Each row was made from one walk, in order. Every step used is in the known rows, and no mark comes twice. Write each row's walk.
Known rows
H/R/C/N/Q/W: [ 14   2   0   1 -13   1   6   1   6  -7   3  -2  17  -7   5 -14  15  16
  -1  -1   8  -6  31 -43   3 -14   8  30]
N/Q: [ -3   8   2   3  -2  11   0   4   3  10  -2   3   6  -4  -4  -4  -6 -10
  -1   0   9  25 -12 -22   3 -27   1   4]
T/R/C: [  4  20  -1  -1  -4 -13  14   3  -4  -4   2  -1  22   3 -16  27 -10  -2
   0   1  -2  -7   8   5   3 -15  -8 -16]
N/C/H/R: [  4  -7   3   1   2  -9  -1  -1   0  -4  -2   4  -2   0   5   9 -13  -3
  -2   3  17  -1  27  30   2 -18  -2   0]
N/W/C/H/R: [ -9 -31 -10   0  19   2  -4  -5   4   0  -2  -2  -9  14   5  13 -17  -4
   3   3   9  -4  27  31   2  25  -3  -2]
H/R/W/C/N/Q: [-13 -27   5   3   7  14   7  -5  -9   0   2  -7  18   1  11 -23  14   6
   8  -4   6  -3  35 -49  -3  55   8  30]
C/N: [  5   6   2  -2   2  10   5   1   3  -2  -3   5  -7  -3   6 -13   5  -3
  -3  -6   6  -2 -13 -37  -7 -24  -1   7]
W/C/H/R: [ -3 -26   4   3  20   4   3  -6  -3 -10  -3  -2   4  -5   8   9 -13  -5
   5   0   9 -19  26  48  -5  14  -3 -20]
T/R: [  4   4  -2  -1   6  -2  17   3  -4  -2  -4   5  19   0 -16  28  -5 -11
  -2   2   6  -2   7   0   0 -17  -7 -18]
C/N/R/W: [ -2  13  -2   0   0  12   7   4  -6   4   4   2  -1   5   4 -16  13   6
  -2  -2   1  13  11 -41  -1  22   8  20]
T/R/C/N/W: [ -1  15 -11  -6  -5 -12  12   2   6   2   2  -4   5  22  -8  20  -2   6
  -1   0  -4   7  10 -51   4   0  -4  26]
Q/R/W: [  2  -3  -6  -1  -5   9  -7   4  -6   6   2   3  -7   6 -10   5  14   2
  -4   3   1  -6 -30   8   1  10   0 -16]
N/C: [  0  16   0   2  -4  -6  -3   0  -1   8  -2   3  -6   2  -8  -2  -6 -14
  -2   0   4  19 -13 -16   1 -25  -2   5]
H/R: [  2 -15  -3   2   7   5   3   3   1  -1  -5   8  13  -3  -5  -6  -3  -9
  -4   0  24 -20  29   6  -3 -23  -1 -19]
T/C/N: [  6   9   5  -3 -11  -7  -6  -7 -11  -3  -4   1  -2   0  -5   3   5   3
  -3  -6  -6  -5 -13 -31  -7 -22  -2   7]
C/H: [  5   3   4   0   5   6  -1   2   1   0  -2   6 -13  -3   6  14 -15  -2
  -4   0   5   1 -19  42  -1 -26  -7 -20]
R/C/N/Q: [ -1  23   8   1 -15   5   4   1   3   1   4  -3   2  -2   8 -16  -1   6
   2  -5  -2  18 -10 -53   2 -21   4  31]
W/C/N/Q/R: [ -7  -2   7   1   5  17   4  -5   2  -2  -1  -5  -3  -6   6  -8  15  -4
   8  -5  -9  16 -24 -53  -6  10  10  33]
Q/C/W: [  1   4   0  -5  -6 -26  -6   4  13   0  -2   2 -10  -8  -1 -18   9  -4
  -2   3 -21  -6 -21  14   0  -2  -2 -12]
Q/W/C: [  9  -4  -7   3   9   5   1  -4  -2  -2  -2  -2   0  -8  -9   7   6  -8
   3  -1 -12  -2 -17   6  -4  10  -4 -13]
N/W/C: [-12  -8 -14   1  12   4  -6  -4   4  12  -3  -4  -9  15  -8   3 -10 -14
   3  -1  -4  17 -13 -16   1  17  -4   2]
Q/R: [  6   2  -3  -1   0   9  -4   3   3   2  -4   7  -8  -2 -11   7   6  -8
  -5   2   5  -2 -30   5  -2 -28   1 -16]
H/R/W/C: [-10 -29  -3   3  13   6   2  -4 -12   2   1  -5  16   4  -5  -8   4  -3
   5   0   8 -22  30  10  -3  50  -1 -17]
Q/C/N/R: [  2  18   2  -2  -2 -18   9   5   5  -6  -2   3  -2  -5   1  -8  10  -6
  -1  -3 -15  11   6 -32  -3 -20   9  24]

Which walk is each row?
[ -8  -8   1   0   8  10   4  -6 -10   1   3  -6  -5   4   8 -17  13   3
   6  -7 -10  -4 -13 -33  -7  48  -1  10] : R/W/C/N
[  6   2   4  -1  -4 -24  -2   4   2  -3  -2   3 -14  -5   2  22 -10  -3
  -2   2 -15  -4 -23  53   1 -27  -7 -16] : Q/C/H
[-12   6  -4   4  12   8   4  -1 -13   8   5  -5   7   5  -6  -5   1  -6
   6   0  -8  17  10  -1  -1  51   4  -3] : N/R/W/C
[  0  21   0  -3  -9  -5  -7   1  10   4   3  -1  -4  -4   3 -24  -1   7
  -1   1  -9  -6 -16   7   2   4  -4 -14] : R/C/W
[ -7 -10   2   2  11   6  -3  -5 -12   1   4  -7 -11   4   7  12  -7   4
   5   0 -10  -3 -18  46  -2  48  -8 -17] : R/W/C/H
[ -2  -2 -10  -6  -8 -22  -3   3  12   3  -3   2 -23  14  -1  -2   8  -5
  -4  -2 -14   9 -16 -44   3 -15   0  30] : Q/C/N/W
[  7   6   5  -1  -7 -10 -11  -7 -13  -1  -3   2  -8   0  -5  31 -15   4
  -3   0  -7  -2 -18  48  -3 -23  -9 -21] : T/C/H
[  9  16   3  -1  -9  -3  -8   1   2  -4   4   0 -16   0   2  22  -8   9
  -2   2  -4  -7 -33  52   3 -23  -2 -17] : Q/R/C/H
[ -9   3   0   4  14   7   2  -2 -13   1   6  -6  -4   4   6  11  -7   3
   6   3 -11  16   5  41   0  54   1  -5] : N/R/W/C/H
[  2   5   5  -2  -5  16   2   1   6   0  -2   3  -4  -5   5  -7  16   0
  -1  -3   3  17 -24 -55  -2 -23  10  30] : C/N/Q/R
[  2   8   1  -4 -10 -13 -15  -7  -4   4  -3   0  -2  -3  -7  -7   4   4
  -3   2 -15  -5 -16   9  -4   4  -4 -17] : T/C/W
[  7  -4   2   4   7   8   1  -4   0  -4   1  -6  -4 -10   6  19  -4   1
   6   1 -14  19 -17  26   3  13  -2   5] : N/Q/W/C/H
[ -2  21   3  -3 -16   1 -10   2  13   4   5  -3  -2  -5   1 -18  10  10
   1   4 -12  13 -27  -9   7   3   8   9] : N/Q/R/C/W
[  3  19   8   1 -14   2  -7   2   3   0   5  -2  -9  -2   4  19  -9  10
   0   3  -5  15 -30  30   8 -23   3   5] : N/Q/R/C/H
[ 12 -28  -3   2  16   2   3  -5  -2 -13  -3  -2   4 -10   4  16  -1   3
   3   2   2 -25  24  54  -3  18  -3 -17] : Q/W/C/H/R
[-13  -5   6   2   2  16   5  -4  -9   4   4  -9   1   2   9 -18  12   3
   9  -6  -9  20  -9 -55  -2  50   5  32] : R/W/C/N/Q
[  2 -23   0   0   4   5  -1   2  -8  -1   2   3   0   4   7   8  -4  10
  -5   4  18 -21  24  50   1  17  -4 -21] : C/H/R/W
[  2   0  -2   2  -4  -5   0   1   0  -3   0   1  17  -1  -6  -7  -8   0
  -2   0  16 -22  30  11   1 -21  -1 -17] : H/R/C
[ -1 -21  -6   1   3   6   0   3  -7   4   0   4  11   4  -6  -7   5   1
  -4   2  22 -22  29   8   0  16  -2 -18] : H/R/W
[ -3   7   4   1 -11 -18   1   6   4   5  -2   1   2  -7  -9   4  -1 -12
   0   1 -12  19 -15 -10   5 -29   1   9] : N/Q/C
[  0  -1  -1  -2  -4  -7  -4   0  11  -3   1   1  10  -4   4 -30   1   9
  -2   3   6 -27  27  14   0   8   0 -14] : H/R/C/W
[ -2  -5 -12  -4  -6  -3  -2   0  10   0   1   1  -2  18   3 -14   0   8
  -4  -2  14  -9  32 -45   3  -5   3  25] : H/R/C/N/W
[ -1   3   7   1  -9   4   6   1   4  -4   2  -1  18  -2   9 -22   2   8
   1  -4  13  -2  34 -49   1 -16   8  29] : H/R/C/N/Q
[ -2  35   0  -1  -4  -6  -2   3  10   4   5  -1   1  -3   2 -26  -2   5
  -1   3 -11  12   7   3   4  10   6  -2] : N/R/C/W
[  6 -19   4  -1   1 -25   1   4   4 -11  -4   4   0  -6   3  16  -7  -2
  -3   3   0 -25  21  58   0 -24  -3 -17] : Q/C/H/R
[  0   5   1   2  -5  13  -4   3   4   4  -2   4  -1  -4  -8   6   5  -8
  -1   2   5  21 -27 -18   3 -28   6   6] : N/Q/R
[  5 -19   3   0  10   4   1   1   1  -5  -4   7   1  -4   7  10 -12   0
  -4   2  21 -19  24  47  -1 -22  -4 -22] : C/H/R
